(in the rows, 128 means zero)
Known rows, with every way that one mark hangs from another:
k881(k879(k8(k41) k94 k177 k473 k772)): [124 119 117 139 122 132 132 118  76  95 151 127 129 120 150 132 152 123
 128 119 116 156 155 118  81 144 119  94 147 116  84 154 129 155 138 138
 112 110 116 112 134 114 145 113  80  69 115 117]
k177(k958(k94 k879)): [143  95 134 130 124 152 141 120 152 120 148 128 131 135 123 124 122 152
 127 122 121 114 142 147 102 131 142 132 131 113  72 123 111 142 105  97
 126 135 143 126 120 151 146 117 123 144 120 137]
k94(k177(k958) k879): [145 101 126 144 122  93 123 119 149 110 119 122 130 136 117 152 118 139
 123 122 132 117 131 131  63 131 132 119 134 157 115 137 100 124 107 116
 101 129 117 125 121 155 139 157 137 140 139 117]
k94(k958): [142 130 128 124 126 108 129 120 145 127 129 126 126 136 118 137 128 133
 136 122 125 132 124 127 137 129 133 134 130 136 135 118 131 121 121 133
 117 137 133 126 127 124 132 136 138 138 141 144]
k879(k473 k958(k94(k177))): [153 133 111 136 118 117 109 105 117 130 157 111 118 127 135 119 135 132
 135 128 122 131 145 118  76 120 132 112 144 153  98 138 114 134 118 110
  98 133 131 118 134 139 132 121 107 145 152 127]
k26(k41 k879(k8 k177 k772 k881 k958)): [136 115 116 158 108 136 138 124 152 105  95 114 127 133 139  89 143 116
 131 130 108 123 197 112  22 125 114 119 146  95 117 165 133 133 114 109
  99 121 123 113 128 110 156  72  76 130 122  74]
k881(k879(k41 k473)): [107 131 134 137 138 106 122 121  96 105 134 136 129 123 149 135 135 117
 121 126 126 131 149 129 135 168 135 103 140 132  59 148 137 141 110 131
 117 122 118 123 132 107 130 140 115  90 121 149]
k881(k879(k177 k958)): [133 114 135 139 112 122 124 110 103 113 119 119 120 133 141 111 125 124
 121 118 124 128 169 128  79 146 137 110 141 117 139 147 120 128  89 138
 117 118 119 116 145 118 136 129 108 112 127 117]
k879(k8 k177 k772 k958(k94)): [148 142 109 140 107 159 133 100 120 117 149 118 113 126 144  97 133 132
 138 118 117 139 167 132  40 119 137 122 139 114 135 148 132 130 129 112
 100 123 126 113 138 134 145  75  89 147 150  82]
k177(k958(k879(k8 k41))): [123 116 139 139 120 149 135 114 149  93 121 134 122 123 132 129 123 138
 115 129 123 108 142 142 100 153 143 107 134 105  23 139 124 122 124  93
  96 129 133 129 119  93 151 123 121 124 123 131]
k879(k8 k41(k26) k958(k177)): [123 167 126 142 117 146 119  93 114  82 130 129 105 119 126 101 116 109
 108 132 118 113 154 124 132 118 134 107 141 126  83 147 128 107 115  85
  92 121 132 127 143 137 143 106 116 128 130 121]
k881(k879(k41 k94 k177)): [107 128 137 122 127 147 123 122 103  87 139 147 138 122 147 114 129 124
 110 119 129 146 160 126  61 166 138 111 140 115 104 153 134 140 110 138
 109 114 120 113 141 106 125 130 107  76 121 127]
k772(k473(k94) k879): [114 119 133 137 133 114 113 139 145 111 138 141 135 128 127 127 136 137
 130 123 141 112 109 130  99 109 126  96 142 166 116 133 128 122 118 118
 103 115 135 135 137 124 128 133 132 137 134 180]
k881(k879(k41 k473 k772)): [112 130 126 142 135 108 138 122 106 111 142 141 132 119 150 145 139 118
 125 121 120 130 157 128 123 157 129 111 141 128  80 155 138 151 110 136
 124 122 112 121 130  97 136 121 100  98 125 122]
k772(k473 k879(k41(k8) k177)): [105 143 133 141 112 147 101 135 143  98 155 135 122 126 136 109 133 133
 105 130 128 105 113 133  93 145 143  89 150 151  89 157 137 126 123 110
  87 100 131 127 134 109 127 145 135  94 121 144]
k772(k473 k879(k41(k8) k94 k177 k881)): [108 147 138 137 115 154 105 136 132  92 169 150 130 118 139  94 142 128
  95 122 118 116 128 117  49 137 128  86 157 140 113 163 139 141 164 106
  71  98 126 124 138  92 127 139 105  55 123 132]
k94(k177(k879) k473(k772)): [158 128 107 136 121 112 135 125 164 108 119 140 151 130 127 144 146 144
 143 139 120 102 139 101  38 128 113 114 134 157 130 144  80 139 103 115
 101 136 114 132 123 168 140 160 130 175 148 151]
k26(k8 k879(k41 k177 k958(k94(k473)))): [132 147 113 134 108 165 118 109 142  90 131 137 119 135 156 106 121 131
 138 123 129 119 186 125  36 163 134 129 139 129 113 153 137 146  88 100
  81 123 134 116 130 142 139  90 105 158 114 123]
k8(k879(k94 k177(k958) k772 k881)): [134 128 145 132 113 162 154 117 142 109 161 142 135 131 123 129 150 133
 112 115 115 124 168 129  31 129 110 105 144 113 172 143  94 151 138 135
 120 120 127 115 130  78 141 101  83  74 123  74]
k41(k26): [123 150 130 136 127 127 125 119 130 111 137 123 121 128 113 134 118 126
 116 129 124 125 135 126 138 111 128 131 126 128 133 131 127 133 124 119
 135 121 138 130 135 140 130 122 127 124 124 134]
k879(k8 k41 k473 k958): [122 158 123 142 120 125 111 101  99 104 129 120 109 118 151 124 131 107
 124 131 122 130 153 123 101 153 132  88 141 125  53 146 142 115 156 108
  77 124 123 122 137  78 140 104 100 116 141 121]
k41(k26(k8 k879)): [115 133 125 139 125 124 132 129 149 103 104 120 113 137 124 141 113 134
 127 127 123 111 165 116 125 129 127 150 124 122 123 127 142 141 103 108
 136 121 150 130 129 144 136 101 118 145 104 140]
k26(k8(k41 k879(k177))): [107 136 139 126 111 178 130 130 114 111 147 107 117 140 123 134 144 142
 131 120 133 117 138 132 146 157 114 125 132 118 130 121 101 140 106 143
 149 121 136 121 120 135 133 120 122  97  98 119]
k41(k8 k26): [123 154 115 139 114 129 116 120 128 115 141 118 115 133 114 123 119 131
 110 132 113 122 127 118 157 114 129 124 124 130 125 131 135 145 131 103
 134 116 138 134 133 149 129 127 130 131 122 128]
k41(k8 k26(k879)): [120 132 111 143 118 122 121 128 146 109 113 122 117 138 117 125 121 133
 115 139 115 116 137 114 149 114 130 134 125 129 118 131 140 149  98 105
 137 113 148 130 131 161 133 115 131 142 106 141]
k772(k473(k879(k8 k41(k26) k94))): [ 99 156 123 136 121 143 116 125 128  71 140 133 116 117 130 131 128 121
 108 128 127 121 140 101  55 136 133 110 132 149 106 143 134 127 155 111
 101 108 132 127 141 121 134 115 115 108 134 181]
k473(k94 k772 k879(k8 k958)): [132 134  94 134 111 100 129 120 122 104 109 122 122 143 138 119 144 134
 141 130 123 130 160 106  39 139 112  95 127 133 131 130  84 123 127 114
 111 141 115 130 148 126 146  91  97 189 171 155]
k958(k177 k879): [130 113 128 129 131 143 142 129 131 116 118 129 139 129 122 115 133 130
 123 133 121 109 125 135 164 117 127 133 137 124  84 122 111 125  87 110
 132 135 135 131 118 153 141 147 140 115 113 140]
k881(k879(k772(k473))): [123  94 133 144 126 119 141 128 125 128 133 136 127 122 138 141 135 137
 135 115 126 113 137 119 102 117 131 125 139 140 152 144 137 141  97 146
 134 109 114 128 130 132 136 127 114 131 121 152]
k881(k879(k41(k8) k177 k958(k94))): [124 129 119 135 102 156 112 105  99 103 155 127 114 134 148  80 124 135
 112 118 114 131 164 130  87 162 149 106 141 114  99 156 135 151  89 108
 109 115 123 113 144 152 132 113 105 126 129 114]
k94(k473 k958(k177 k879)): [152 126 117 131 126 120 140 115 149 107 123 143 142 134 114 133 134 133
 138 128 120 110 122 128 162 117 127 132 140 153  93 121 116 130  77 115
  98 142 130 133 111 163 147 171 158 138 120 175]
k473(k94(k177 k879)): [129 125 107 139 133  87 112 130 136 105 114 127 139 135 121 137 133 137
 134 121 141 138 117 128  78 119 118 119 128 169 135 130 104 134  96 128
 108 128 118 125 125 172 128 152 139 150 155 135]
k772(k473 k879(k8 k94(k177 k958))): [135 117 127 137 118 104 114 118 149  98 136 134 127 119 119 139 138 149
 135 117 130 121 113  99  42 110 145 109 155 175  90 133 145 108 143 118
  54 118 131 129 132 113 136 160 131 130 155 191]
k41(k8(k26)): [125 140 115 128 116 134 114 120 124 129 130 111 121 134 120 138 138 128
 129 128 116 129 114 122 107 124 128 127 123 141 132 124 149 144 115 119
 136 119 130 134 122 143 127 125 132 133 123 121]
k177(k879): [139 118 136 132 132 138 140 132 148 115 116 126 139 128 130 124 132 127
 126 130 120 111 139 125 111 143 127 124 128 125 123 125 117 129 126 114
 134 129 134 126 128 150 136 134 130 131 127 121]
k879(k8 k41 k177 k772): [122 161 118 137 118 149 130 116 133  94 137 135 123 117 146 113 138 122
 124 127 125 134 147 136  68 146 132 109 137 117 104 159 135 126 131 124
 100 119 119 117 128  91 138 101 105 107 140  89]
k26(k41(k8) k879(k177 k473(k94 k772))): [119 127  89 138 115  96 102 145 153  97 112 122 151 163 140 109 152 128
 129 155 117 132 158 114  53 148 106  75 136 136  67 150 105 156  71 105
 117 125 133 122 131 139 142  94 104 157 127 140]
k94(k177(k879(k41 k473 k881))): [143 144 133 143 136 109 122 129 153 102 137 128 134 116 141 112 152 118
 115 135 114 106 146 117  83 157 116  94 147 147  81 155 101 138 136 101
  99 130 124 120 123 108 135 159 109  83 142 117]
k8(k879(k94(k473))): [114 139 126 124 123 164 139 120 111 106 140 149 146 124 123 155 145 130
 134 123 132 132 134 110  90 127 115 123 129 141 140 122 125 152 129 147
 110 120 125 128 123 131 126 137 129 118 114 148]
k26(k8(k41) k879(k94 k177 k772 k958)): [134 108 121 129 102 174 138 126 126 109 128 122 122 135 139 131 129 134
 133 119 116 131 179 112  50 132 110 136 138  96 159 138 118 146 127 126
 120 118 137 109 133 108 148  63  76 125 101  74]

Rows:
[118 134 125 141 125 131 125 126 130 110 116 107 127 128 122 112 147 116
 136 127 113 133 150 114  57 123 116 130 132 120  98 144 157 134 132 110
 118 126 121 132 118 138 140 112 107 118 123 118]
k879(k8(k26(k41)) k881)
[111  98 116 142 125 126 128 139 148 104  83 117 135 136 131 113 130 125
 136 140 124 125 156 112  87 136 129 129 130 114  59 139 153 127 101 110
 116 125 134 125 118 152 142 106 124 159 109 137]
k26(k41 k879(k8))
[153 133 129 140 121 123 153 123 168 118 138 125 136 132 119 116 149 138
 131 116 109 123 150 138 100 121 120 138 143 113 143 137 111 141 116 138
 119 135 130 117 118  91 150 129 109  89 141 111]
k94(k958(k879(k177 k772 k881)))
[105 172 108 138 125 114 117 125 136  69 128 127 117 129 127 115 130 123
 116 130 130 131 146 121 102 147 124 101 122 146  88 139 115 136 123 101
 117 126 133 129 141 130 133 111 121 136 149 157]
k473(k94 k879(k8 k41(k26)))
[131 129 107 144 128 106 119 106  99  93  99 127 125 135 134 111 126 116
 131 121 129 132 140 130  97 115 121  98 136 151 118 129 116 113 104 100
  86 126 117 128 137 185 147 119 121 156 146 125]
k473(k94(k879(k8 k958(k177))))
[119 112 122 133 128 122 125 139 120 121 120 114 117 138 141 146 136 129
 141 132 123 120 144 119 159 150 113 125 133 124  80 126 126 146 118 118
 134 125 142 124 117 132 141 109 111 119  90 140]
k26(k8(k41) k879(k473))
[107 138 124 135 119 140 121 133 125 108 145 139 130 123 127 120 127 132
 110 127 121 116 122 126 144 148 139 109 138 129  68 143 143 137 138 101
 102 119 128 133 129 117 127 141 134 115 122 124]
k772(k879(k41(k8)))
[131 153 127 140 148  82 124 115 123  95 135 139 133 133 130 126 140 101
 122 121 117 128 135 135 149 147 120 114 149 158 100 142 120 127 120 116
  85 137 115 122 122 149 142 160 129  70 136 140]
k94(k879(k41 k473 k881) k958(k177))
[166 106 128 142 120 111 136 124 197 119 131 122 134 127 118 144 143 147
 141 124 118  95 121 111  70 112 129 126 142 170 162 131 106 121 101 129
 111 130 130 123 121 136 144 150 134 159 154 142]
k94(k177(k879(k772(k473))) k958)
[138  98 143 136 117 111 128 116 133 105 128 130 123 140 136 123 121 135
 113 121 126 121 161 142  77 156 141  95 140 126 112 149 109 132  80 124
 122 121 123 120 136 119 139 137 116 108 119 121]
k881(k879(k177(k958)))
[112 162 131 136 131 136 123 113 127 103 130 126 113 114 135 114 149 115
 130 122 119 131 137 127  70 135 122 122 133 127 106 147 153 131 143 115
 103 122 121 129 125 107 133 114 107  96 133 125]
k879(k8(k26) k41 k881)
[143 120 124 136 133 138 141 120 130  99 104 128 129 126 136 100 136 122
 124 135 115 103 140 123 122 135 130 107 137 136  89 128 119 113 113  89
 115 131 131 129 126 181 146 143 132 134 126 127]
k958(k177(k879(k8)))
[149 121 109 140 124 111 130 132 149 101 130 126 132 129 126 100 166 151
 140 133 114 113 130 107  67 118  93  90 138 135 114 142  61 141 130  97
 113 138 119 128 129 166 147 132  94 154 156 141]
k473(k94(k177(k879(k8(k41) k881))) k772)
[119 160 134 144 130 147 130 115 144  74 120 128 122 116 128 120 123 121
 112 132 117 110 151 123 104 146 136 114 128 120  74 141 133 126 139  92
 112 119 139 127 135 143 142 119 122 120 130 130]
k177(k879(k8 k41(k26)))
[107 135 123 146 117 132 125 137 111 122 143 108 135 139 123 115 157 120
 117 135 107 116 146 108 147 147 107  98 139 126  78 137 126 162 128 118
 131 122 126 129 115 130 135 134 112  93 108 118]
k26(k41(k8(k879(k473 k881))))
[132 115 125 139 131 143 142 116 146 105 156 145 134 131 132 146 117 135
 125 111 124 129 149 149  63 140 138 137 129 127 115 146 124 145 120 108
 111 128 119 120 123 166 144  97 114 145 132  90]
k177(k958(k94(k879(k41 k772))))
[141 127 121 135 118 125 143 120 180 110 137 133 139 122 114 144 139 148
 134 122 121 115 127 126 112 125 134 146 138 133  86 134 113 131  93 133
 108 141 128 121 111  93 143 142 133 134 149 128]
k94(k177 k958(k879(k41 k772)))
[120 126 126 140 135 134 150 138 161 117 121 149 131 120 139 117 143 123
 128 128 118 118 156 125 103 127 114 140 136 111 137 153 131 148 119 124
 123 126 124 120 122 102 137  96  97 111 117 101]
k26(k879(k41 k772 k881))
[155 133 121 123 130 120 152 117 141 121 150 152 138 126 121 112 143 123
 126 116 104 132 144 114 113 101 111 134 145 133 177 132 122 136 139 117
 110 139 122 123 128 125 142 121 101 105 139 104]
k879(k94(k958(k177)) k772 k881)
[130 115 131 143 124  99 126 108  85 123 122 118 120 129 144 136 130 116
 128 121 119 129 163 119 114 146 131 103 142 128  95 140 130 135 111 131
 115 123 119 122 142 109 138 128 102 111 128 140]
k881(k879(k473 k958))
[106 148 136 144 133 127 134 128 122  97 136 144 122 110 135 104 139 124
 117 120 121 118 143 127 107 143 132 109 147 119  64 154 146 124 169 101
  80 122 120 130 132  98 136 134 109  87 133 133]
k772(k879(k8 k41 k881))
[126 141 106 147 130  75 108 123 124  98 130 125 130 123 133 126 150 136
 134 130 135 129 124 119  79 127 125  75 150 173  37 141 123 125 128 100
  72 126 129 131 132 110 133 150 119 128 161 161]
k772(k879(k8 k473(k94(k177))))
[112 143 127 148 106 133 117 103 100  97 138 124 107 127 127 117 111 125
 101 121 109 116 160 115 138 138 140 111 134 115 100 150 137 148 103 106
 120 110 125 127 148 133 135 121 112 127 118 127]
k881(k879(k41(k8 k26) k958))
[135 125 113 144 140 129 151 128 125 128 151 135 136 126 130 123 137 133
 139 106 115 140 147 134  81 111 119 159 131 126 170 140 130 159 143 125
 124 129 114 121 123 190 139 111 103 121 137  98]
k958(k94(k879(k772 k881)))
[128 138 128 138 129 127 123 127 127 109 130 115 136 132 138 130 144 123
 122 135 124 128 139 142 110 147 128 110 141 127  62 135 115 135 108 129
 115 125 138 119 122  97 139 138 122  76 124 139]
k958(k879(k177 k473))
[136 161 134 146 130 152 156 122 156  86 140 140 125 120 130 105 128 120
 106 120  98  84 181 119 120 135 110 130 140 120 144 151 113 146 126  72
 132 128 131 130 128 152 151 111  94 103 117  80]
k958(k177(k879(k41(k26(k8)) k772 k881)))
[132 122 137 140 114 154 112 117 136 115 161 124 120 131 134 103 130 137
 127 118 131 113 142 135  44 115 145 114 154 146 127 146 126 116 117 115
  87 111 138 119 144 142 134 114 116 127 133 151]
k772(k473 k879(k177 k958(k94)))
[123  96 109 143 122 112 113 141 201 109 105 117 145 138 118 139 155 137
 152 137 133 114 131 107   4  88 109 125 135 177 134 145 130 140  37 129
 130 116 136 126 114 148 136  98 121 184 126 146]
k8(k26(k41 k879(k772(k473(k94(k177))))))
[139 143  97 144 126  79 135 107 127  94 106 140 139 139 126 171 136 134
 160 120 124 137 133 113  60 129 123 129 128 153 122 132 127 129 128 134
  71 135 103 134 122 176 151 148 137 173 156 182]
k94(k473(k772) k879(k8) k958)
[138 140 117 143 129  84 143 114 135 111 125 124 128 133 131 132 160 136
 145 127 104 124 147 117 105 132 116 112 145 117  61 129 114 135 146 117
  90 144 124 130 123  99 158 132 100 111 155 179]
k94(k958(k879(k8 k473(k772) k881)))
[107 142 103 125 114 135 123 111 100  90 140 159 145 127 138 157 147 131
 133 123 111 138 144  95  28 143 120 112 130 136 115 151 143 171 105 126
 102 115 103 135 132 146 131 129 109 137 121 162]
k881(k879(k41(k8(k26)) k94(k473(k772))))
[131 120 119 131 119 138 139 115 122 127 153 136 134 135 127 122 132 145
 140 120 119 124 157 121  59 115 133 130 141 114 111 136 115 128 133 109
 102 136 126 128 147 154 140  97 104 168 146 145]
k473(k772(k879(k958(k94))))
[132 174 125 121 128 106 119 115 134  93 163 149 140 134 141 120 156 116
 121 127 112 148 158 117  36 156 112  92 150 126 118 154 105 138 159 131
  77 136 120 113 141  64 138 115  84  68 157 142]
k879(k41 k94(k958) k177 k473(k772) k881)
[155 114  95 143 108  85 134 124 166 100 125 123 121 135 127 133 140 147
 130 127 127 117 148 116  31 133 119  88 132 164 112 141  81 133 107  98
 111 140 119 127 127 112 147 118 108 178 168 113]
k473(k94(k177(k958)) k879(k8 k772))
[125 110 125 128 132 156 148 136 143 123 133 132 135 123 120 144 159 125
 142 120 110 142 138 112  70  94  96 155 132 115 172 136 131 163 129 139
 145 120 133 119 120 130 138  83  87  95  94 105]
k8(k26(k879(k94 k772 k881)) k41)
[101 119 122 135 109 158 127 137 125 120 130 111 137 144 112 122 140 134
 122 134 118 116 134 111 148 143 123 119 126 122  88 123 131 149 100 125
 146 122 129 131 116 155 132 127 138 139 105 119]
k26(k41(k8(k879)))
[115 140 133 135 111 172 133 111 114 104 135 125 147 129 112 143 155 111
 137 118 114 131 168  94   8 116  98 128 135 130 153 137 136 156 125 137
 103 121 119 127 122 127 138 106 102 117 106 117]
k8(k26(k41) k879(k94(k473) k881 k958))
[119 125 117 143 128 100 121 117 140  92  96  99 136 143 109 158 134 118
 151 117 122 147 137 121  56 135 134 147 123 145  91 125 168 121 105 131
 104 130 122 128 113 183 147 128 145 146 134 141]
k94(k879(k8(k26(k41))) k958)
[119 140 100 125 110 151 138 138 124 106 149 140 137 126 134 133 136 128
 111 126 110 134 145 102  84 156 122 121 124 125 130 140 125 158 153 116
 128 125 116 124 130 109 131 110 106 120 134  92]
k473(k879(k41(k8) k94 k772))
[113 144 126 130 131 118 114 128 120  94 155 146 144 112 132 142 141 125
 113 129 131 132 134 112  66 145 131  97 153 152  43 151 130 132 150 113
  72 124 127 122 133  84 124 151 115  80 138 138]
k772(k879(k41 k94(k177) k473))
[144 141 142 139 116 140 137 119 166 105 157 144 124 125 136 108 133 123
 106 123 117 115 164 145  54 144 121  98 145 113 135 170 102 137 135 109
 106 125 119 116 129  69 143 100  88  87 132  64]
k879(k41 k177(k958) k772 k881)
[118 134 111 142 126 138 146 120 140  92 112 139 126 119 125 141 127 128
 128 127 116 137 164 106  65  99 125 143 129 115 121 137 151 145 135 115
 115 113 141 123 134 128 143  79  95 133 119 124]
k41(k26(k879(k8 k94 k772)))
[150 136 141 128 139 124 142 122 167  97 130 144 135 128 125  92 140 117
 116 126 106 101 144 127 143 147 122 116 145 135 125 135 106 120 111  95
 110 143 130 123 125 150 143 152 130 104 133 128]
k94(k958(k177(k879(k41 k881))))
[138 121 119 132 138  96 132 118 131 108 114 130 136 143 115 139 125 122
 132 120 124 131 122 135 154 125 132 139 134 156 135 119 121 115  92 127
 109 137 122 126 122 194 140 160 155 128 134 144]
k94(k879 k958(k177))
[143 138 134 141 123 145 147 111 138 118 183 127 124 137 134 121 159 133
 125 120 114 123 170 146  63 139 117  96 149 131 127 148  94 160 118 121
 122 126 133 113 125 110 145  95  84  82 128  92]
k8(k879(k177(k958(k94)) k473 k772 k881))
[127 163 110 138 129  99 101 117 115  94 128 120 123 133 150 107 148 119
 130 135 133 147 138 137  77 143 120  67 139 150  81 142 122 129 124 115
  91 121 133 121 136 102 134 117 107 107 152 137]
k879(k8 k177 k473(k94))
[135 166 123 149 137  92 129 117 138  94 147 133 135 131 137 139 148 108
 126 114 115 142 153 141  72 154 118 115 147 143 132 158 121 141 136 141
  86 127 112 110 124  98 145 130 105  58 150 100]
k94(k879(k41 k177 k473 k772 k881) k958)
[135 116 108 136 132 116 122 124 129 117 139 122 134 132 122 131 129 143
 138 117 133 139 125 130  79 121 136 150 130 157 123 132 121 140 102 124
 111 130 122 121 121 212 128 149 138 150 146 133]
k958(k94(k177 k879))
[136 104 136 149 109 130 129 111 122 120 134 125 119 127 145 122 132 129
 129 115 123 113 161 126  53 120 133 113 149 133 168 157 122 129  88 147
 114 105 114 117 143 107 143 112  97 121 129 125]
k881(k879(k177 k772(k473) k958))
[124 127 135 130 117 158 139 108 108 122 127 124 123 134 118 121 139 122
 125 128 125 108 143 125 151 120 122 118 140 132 140 118 101 117  87 129
 128 129 130 125 132 148 136 123 128 127 117 123]
k8(k879(k958(k177)))
[111 163 126 142 128 137 115 123 163  93 157 147 126 120 126 132 129 128
 119 126 132 115 125 130  98  98 117 109 132 155 150 148 121 139 110 119
 121 109 135 129 138 112 132  91 111 140 138 145]
k879(k41(k26) k772(k473(k94)))
[102 141 142 134 123 167 135 124 118 110 155 115 117 131  97 148 139 136
 123 128 128 121 119 128 195 110 114 137 126 123 126 118 101 144 110 143
 161 118 143 126 126 159 131 123 135 105  95 146]
k8(k41(k26) k879)
